What can hang from each mark:
j_647: j_379
j_589: j_545
j_131: j_770
j_545: j_356 j_578 j_589 j_990
j_71: j_545
j_356: j_545
j_379: j_647 j_990
j_990: j_379 j_545 j_770
j_578: j_545

Known rows, with every way that one mark hangs from another:
{j_356 {j_545 j_578 j_589 {j_990 j_379 j_770}}}: [-18.4   5.7  32.4   3.4  48.8  -0.8   3.4  13.4  18.6 -11.3  16.5 -10.1
  -2.8  26.7 -54.7   3.9  23.0  41.9  -1.6  16.5 -17.9   7.5 -23.4   1.0]
{j_589 {j_545 j_356 j_578 j_990}}: [-34.5  10.1  61.7  25.1  38.9  12.2  17.3 -12.3   6.1 -12.8  23.3 -19.4
   7.6  14.1 -25.0  11.7  -4.9  24.5  -7.4   3.3 -23.6  21.6 -38.7  10.3]
{j_990 {j_379 j_647} j_545 j_770}: [-19.0  22.5  10.0 -26.4  65.3   1.9  21.6  52.5   2.3  -4.5  17.3  12.8
  18.1  18.5  45.6  12.3  48.7  47.1   5.3 -23.7   2.9  -8.4   1.8   7.1]
{j_131 j_770}: [-18.2  34.9  16.9  -3.0  44.8   3.2  10.0 -22.9   5.4  -1.3   2.4   0.4
   9.7   4.1  -6.8  24.1  16.0  -8.0   3.2 -16.3  -4.5  -0.8 -22.6   2.6]
{j_990 j_379 {j_545 j_356} j_770}: [-10.0  18.3  13.3  -2.0  56.8  -2.7  24.7  59.0   8.5  -5.8  14.4   4.4
   9.0  13.3  55.0  21.9  42.4  47.0  -2.5 -21.0  -9.3 -18.8   1.4  24.9]
{j_356 {j_545 j_589 {j_990 j_379 j_770}}}: [-14.3  27.3  23.1  10.3  48.3  -1.1  -0.2  14.3  18.8 -12.0  10.9  -6.6
   3.6  19.3 -29.6  15.2  26.2  44.0  -1.3   7.7 -17.6  -9.4  -4.8  -3.1]
{j_578 {j_545 j_356 j_589}}: [-11.3  35.6  -9.5  -9.3  37.4  -0.3   9.6   3.8  -2.4 -16.5   6.3 -14.8
   8.3 -10.7 -38.2  23.8  14.7  25.9 -10.4 -15.1 -14.6  33.7 -32.5  22.6]
{j_71 {j_545 j_578}}: [-30.1   7.4  30.9 -10.7  38.2 -14.8   5.8  11.9 -17.0  -0.3   8.1  -0.8
   5.7   8.6 -52.8  -9.9  -0.6  17.9   7.4 -10.6 -16.3  32.2 -39.4  11.5]
{j_578 {j_545 j_356}}: [-13.1  38.4  10.3  -8.0  38.1   4.8  15.7   7.9  -5.5  -8.8   7.4 -10.2
  16.8   1.2 -29.0  17.6  12.6  24.0  -7.9 -19.2 -15.5  26.4 -28.7  19.0]
{j_578 {j_545 j_356 j_589 {j_990 {j_379 j_647}}}}: [-20.3  37.0  10.7 -40.3  58.9   7.6  17.9  -1.8   1.6 -19.0   8.7 -13.5
   8.3  13.0 -36.5  38.8  44.7  36.8 -14.2 -13.1 -13.4  30.6 -27.1  11.1]
{j_71 {j_545 j_356 j_589 {j_990 j_379 j_770}}}: [-22.1  23.2  25.3 -17.1  46.6 -22.4  11.7  22.3   2.4  -7.7   3.6  -7.5
   0.3  11.2 -18.9  25.9  29.9  38.0  -5.1  -2.6 -18.4   2.2  -7.4  16.4]
{j_379 j_647 {j_990 {j_545 j_589} j_770}}: [-18.7  26.2 -19.7 -28.0  55.7  -5.8  14.2  50.2   0.7 -12.2  14.3   3.6
  39.9  15.4  30.7  18.5  26.3  45.9   3.2 -11.7  -4.3 -14.5   1.0  11.4]
{j_990 j_379 {j_545 j_356 j_578} j_770}: [-14.0  -2.8  24.4  -9.5  57.2  -2.7  31.2  58.8   8.8  -4.4  20.3  -2.2
   4.5  20.7  29.9  11.6  39.7  43.0  -4.3 -10.6  -9.5   0.0 -16.0  27.1]
{j_545 j_578}: [-17.7   7.4  27.7  -3.1  43.8   4.2  18.2   0.6  -5.8  -0.3  16.6  -1.3
   0.2  14.0 -27.9   9.8   5.6  21.1   0.3  -9.4 -14.4  18.2 -41.5   2.0]
{j_356 {j_545 j_578 j_589 j_990}}: [-20.7   9.3  34.1   5.2  36.0   5.1   0.6 -19.3   8.0 -12.8  13.7 -21.4
   5.2  17.2 -65.3   6.3  -2.5  27.5  -3.9  12.0 -26.1  26.4 -42.9   7.2]
{j_356 j_545}: [-16.0  29.7  22.5  18.8  40.2   5.1  -2.4   4.8  -1.6  -8.1  10.2  -5.6
  23.0   2.5 -24.3   0.5   7.8  26.5   1.2  -7.5 -16.2  14.4 -23.5   4.9]
{j_379 j_647 {j_990 {j_545 j_578} j_770}}: [-27.0   8.5  11.4 -33.4  57.9  -3.6  23.3  53.3  -3.8  -3.9  20.5   0.5
  42.7  31.1  15.2   5.7  19.5  41.7   4.6  -6.7  -4.6  -5.5 -11.2  12.1]
{j_379 j_990}: [-12.2  33.5   8.3   7.1  54.8  -0.3  14.2  29.5  -6.7  -2.2   8.7   4.0
  21.1  17.7  -1.0  23.3  19.0  27.9   0.7 -18.0 -18.8 -28.1 -17.1  -7.0]
{j_71 {j_545 j_356 j_578 j_589 {j_990 j_379}}}: [-28.8   2.3  34.4 -23.6  50.9 -16.0  12.1   6.1  -7.4 -10.0   7.1 -13.4
  -8.0  14.7 -49.0  19.7  29.2  30.0  -6.6  -2.7 -24.6  30.7 -42.3  20.7]
{j_578 {j_545 j_356 j_990}}: [-18.6  39.9  35.8 -11.3  36.9   5.0  20.1  -9.7  -1.3  -9.4   2.9 -13.6
  11.8  17.7 -35.2  29.7   5.4  28.5  -9.6 -13.0 -23.6  17.0 -23.8  13.7]
{j_647 {j_379 {j_990 j_545 j_770}}}: [-13.7  21.7  12.0  20.1  30.9  -1.8  11.4  56.1  -4.8   2.1  13.7  14.1
  22.2  11.4  42.7  14.7  42.1  32.7   9.6  -5.3 -26.3 -26.7  -1.2   3.5]

Rows:
[-12.2  35.9  12.4 -14.9  48.7  -3.0  18.2  16.9  14.5 -14.8   7.9 -11.9
  -5.0  16.5 -33.2  32.7  31.9  43.8  -9.9  -5.2 -13.8   2.4  -9.8  11.5] | {j_578 {j_545 j_356 j_589 {j_990 j_379 j_770}}}
[-22.3  -1.6  -2.2 -42.3  67.8   9.2  23.0  28.6  -4.4 -15.0  21.6  -8.0
  12.3   5.6  18.7  23.6  57.5  39.5 -11.1 -19.2  -9.1  40.6 -44.1  31.1] | {j_990 {j_379 j_647} {j_545 j_356 j_578 j_589}}
[-25.4  28.2  51.6  30.6  51.3   5.1  15.0  19.6  17.2 -12.8  21.9  -6.7
   4.2  17.7   8.8  17.9  23.9  40.3  -3.9  -1.9 -14.3 -17.0  -2.0   0.8] | {j_589 {j_545 j_356 {j_990 j_379 j_770}}}
[-19.7   3.7  28.6 -15.3  42.4   2.6  23.0 -25.1   5.0 -10.4  13.9 -24.1
   0.2  13.9 -33.5  40.7   5.0  26.5 -17.8   6.1 -27.0  28.2 -46.2  18.7] | {j_545 j_356 j_578 j_589 j_990}
[-17.8   5.1  19.2  15.3  32.0  -3.4  14.7  56.0  -5.6   4.1  18.9   9.8
  18.3  18.4  22.2   7.8  38.4  30.4   7.5   0.8 -28.2 -11.8 -15.3   7.3] | {j_647 {j_379 {j_990 {j_545 j_578} j_770}}}
[-14.0   0.1  29.5 -17.1  55.2  -5.8  27.5  10.8  16.9  -8.6  17.3 -16.5
 -10.1  26.4 -23.0  36.8  33.0  41.0 -14.9  11.2 -16.8   3.7 -23.1  10.3] | {j_545 j_356 j_578 j_589 {j_990 j_379 j_770}}
[-16.8  43.6   8.7  -6.0  34.8   5.7   7.7 -13.7   0.6 -13.3   3.2  -7.6
  -5.4  11.8 -56.4  25.7   1.2  30.6  -3.7 -14.3 -20.9  10.2 -26.5   0.4] | {j_578 {j_545 j_589 j_990}}
[-25.3   0.7  11.3 -17.0  37.9 -19.2   6.3   6.2 -12.5  -7.7   8.5 -15.4
   7.3  -8.1 -46.6   5.5   8.4  20.7  -5.8  -2.7 -18.5  51.5 -46.8  30.2] | {j_71 {j_545 j_356 j_578 j_589}}
[-29.5  32.6  53.0  31.5  37.4  12.3  12.2 -11.4   5.1 -15.1  17.4 -14.5
  14.3   7.8  -0.3  21.8  -1.4  27.0  -6.1  -7.8 -22.0   2.4 -20.6   6.5] | {j_589 {j_545 j_356 j_990}}
[-20.1  28.8  41.3 -28.2  61.8   1.2  25.4   9.6   9.2  -1.5  14.3   4.3
  10.1  35.4   2.2  32.5  39.0  44.8   0.9  -7.6  -4.5 -17.7   2.7 -14.1] | {j_545 {j_990 {j_379 j_647} j_770}}
[-17.5   1.5   0.7  -9.8  41.0   3.8  18.8  13.8  -2.2 -14.2  15.0 -14.8
   6.1  -2.2   9.7  19.0  11.0  28.6 -10.0 -14.1 -21.2  31.1 -43.6  37.3] | {j_990 {j_545 j_356 j_578 j_589}}
[-31.3   8.9  61.1  22.1  55.4  13.1  17.8   4.8   7.1 -12.1  22.5 -14.3
  -3.5  21.7 -21.4  11.5  23.4  30.3  -5.9  -2.9 -20.7  10.9 -38.1   3.8] | {j_589 {j_545 j_356 j_578 {j_990 j_379}}}
[-18.1   1.0  28.5 -15.9  39.2  -8.1  26.2 -10.6  15.0  -8.1  17.2 -24.2
   1.9  19.2 -28.6  35.9   1.5  34.3 -15.0  17.7 -19.5  13.9 -25.4  18.3] | {j_545 j_356 j_578 j_589 {j_990 j_770}}
[-14.3  40.2  32.6  -7.7  49.6   2.7  18.0  22.0  10.6  -3.5   8.7   4.6
  -7.3  33.6 -37.5  15.6  25.8  41.0   2.3 -13.6 -11.7 -18.5  -3.3  -9.4] | {j_578 {j_545 {j_990 j_379 j_770}}}
[-22.0  24.3   0.6 -10.7  35.9 -19.6   1.7   7.1 -12.9 -10.9   3.5 -10.1
  13.3 -16.3 -21.6  15.4  11.2  22.1  -3.8 -13.0 -17.9  33.9 -29.6  27.0] | {j_71 {j_545 j_356 j_589}}
[-22.2  -2.8  22.0 -40.3  65.9  -0.8  33.4  51.7   4.1  -5.8  25.1  -3.3
  21.8  22.3  32.8  12.7  50.6  45.2  -5.5 -10.2  -2.1  20.8 -16.9  26.7] | {j_990 {j_379 j_647} {j_545 j_356 j_578} j_770}
[-16.1   1.7  -3.1  -2.6  37.4  -5.2  14.8  31.0   9.1  -4.9  18.1  -3.0
  -2.0   7.6   4.9   4.4  -1.0  35.9   3.6  -4.2 -11.3   5.3 -21.4  21.2] | {j_990 {j_545 j_578 j_589} j_770}
[-29.5   3.6  58.4 -22.3  53.3 -13.2  20.3  11.4 -11.3  -2.4   7.9  -9.8
  -0.5  26.6 -41.4  13.5  25.0  28.3  -4.4  -7.6 -25.5  23.9 -37.1  16.6] | {j_71 {j_545 j_356 j_578 {j_990 j_379}}}
[-16.3   1.1   5.2   7.4  32.4   1.9  11.3  37.8 -10.7  -7.6  18.2  -3.1
  18.5   2.2  19.7  24.1  48.8  24.8  -5.9  -1.5 -34.6  14.5 -36.4  24.5] | {j_647 {j_379 {j_990 {j_545 j_356 j_578 j_589}}}}
[-13.2   0.1  -0.3 -10.3  60.8   7.1  22.1  35.5   0.2 -14.9  15.5  -6.5
  -7.9   5.0  14.6  22.2  46.9  36.8  -8.8 -19.8 -18.1  19.7 -43.5  31.6] | {j_990 j_379 {j_545 j_356 j_578 j_589}}
[-11.2  25.5  17.5  -7.2  37.1  -7.7  22.3  -8.2  15.3 -10.7  10.5 -17.7
   6.4  10.0  -0.3  45.6   6.5  39.3 -13.2   6.3 -19.5  -4.2  -4.3  13.2] | {j_545 j_356 j_589 {j_990 j_770}}
[-23.7  11.6  56.5   7.1  38.1   7.1   7.5 -14.6   3.8  -7.5  13.1 -16.3
  13.0  29.6 -54.9   2.5  -6.4  26.2  -2.0   9.0 -24.9  20.5 -37.0   5.4] | {j_356 {j_545 j_578 j_990}}
[-18.2  29.8  46.8  14.2  35.2   0.0   4.9   1.6  13.3  -5.9  10.4  -8.9
  19.8  23.7 -27.2   7.2  -5.4  36.5   1.5   8.8 -19.3  -7.2  -0.7   0.0] | {j_356 {j_545 {j_990 j_770}}}
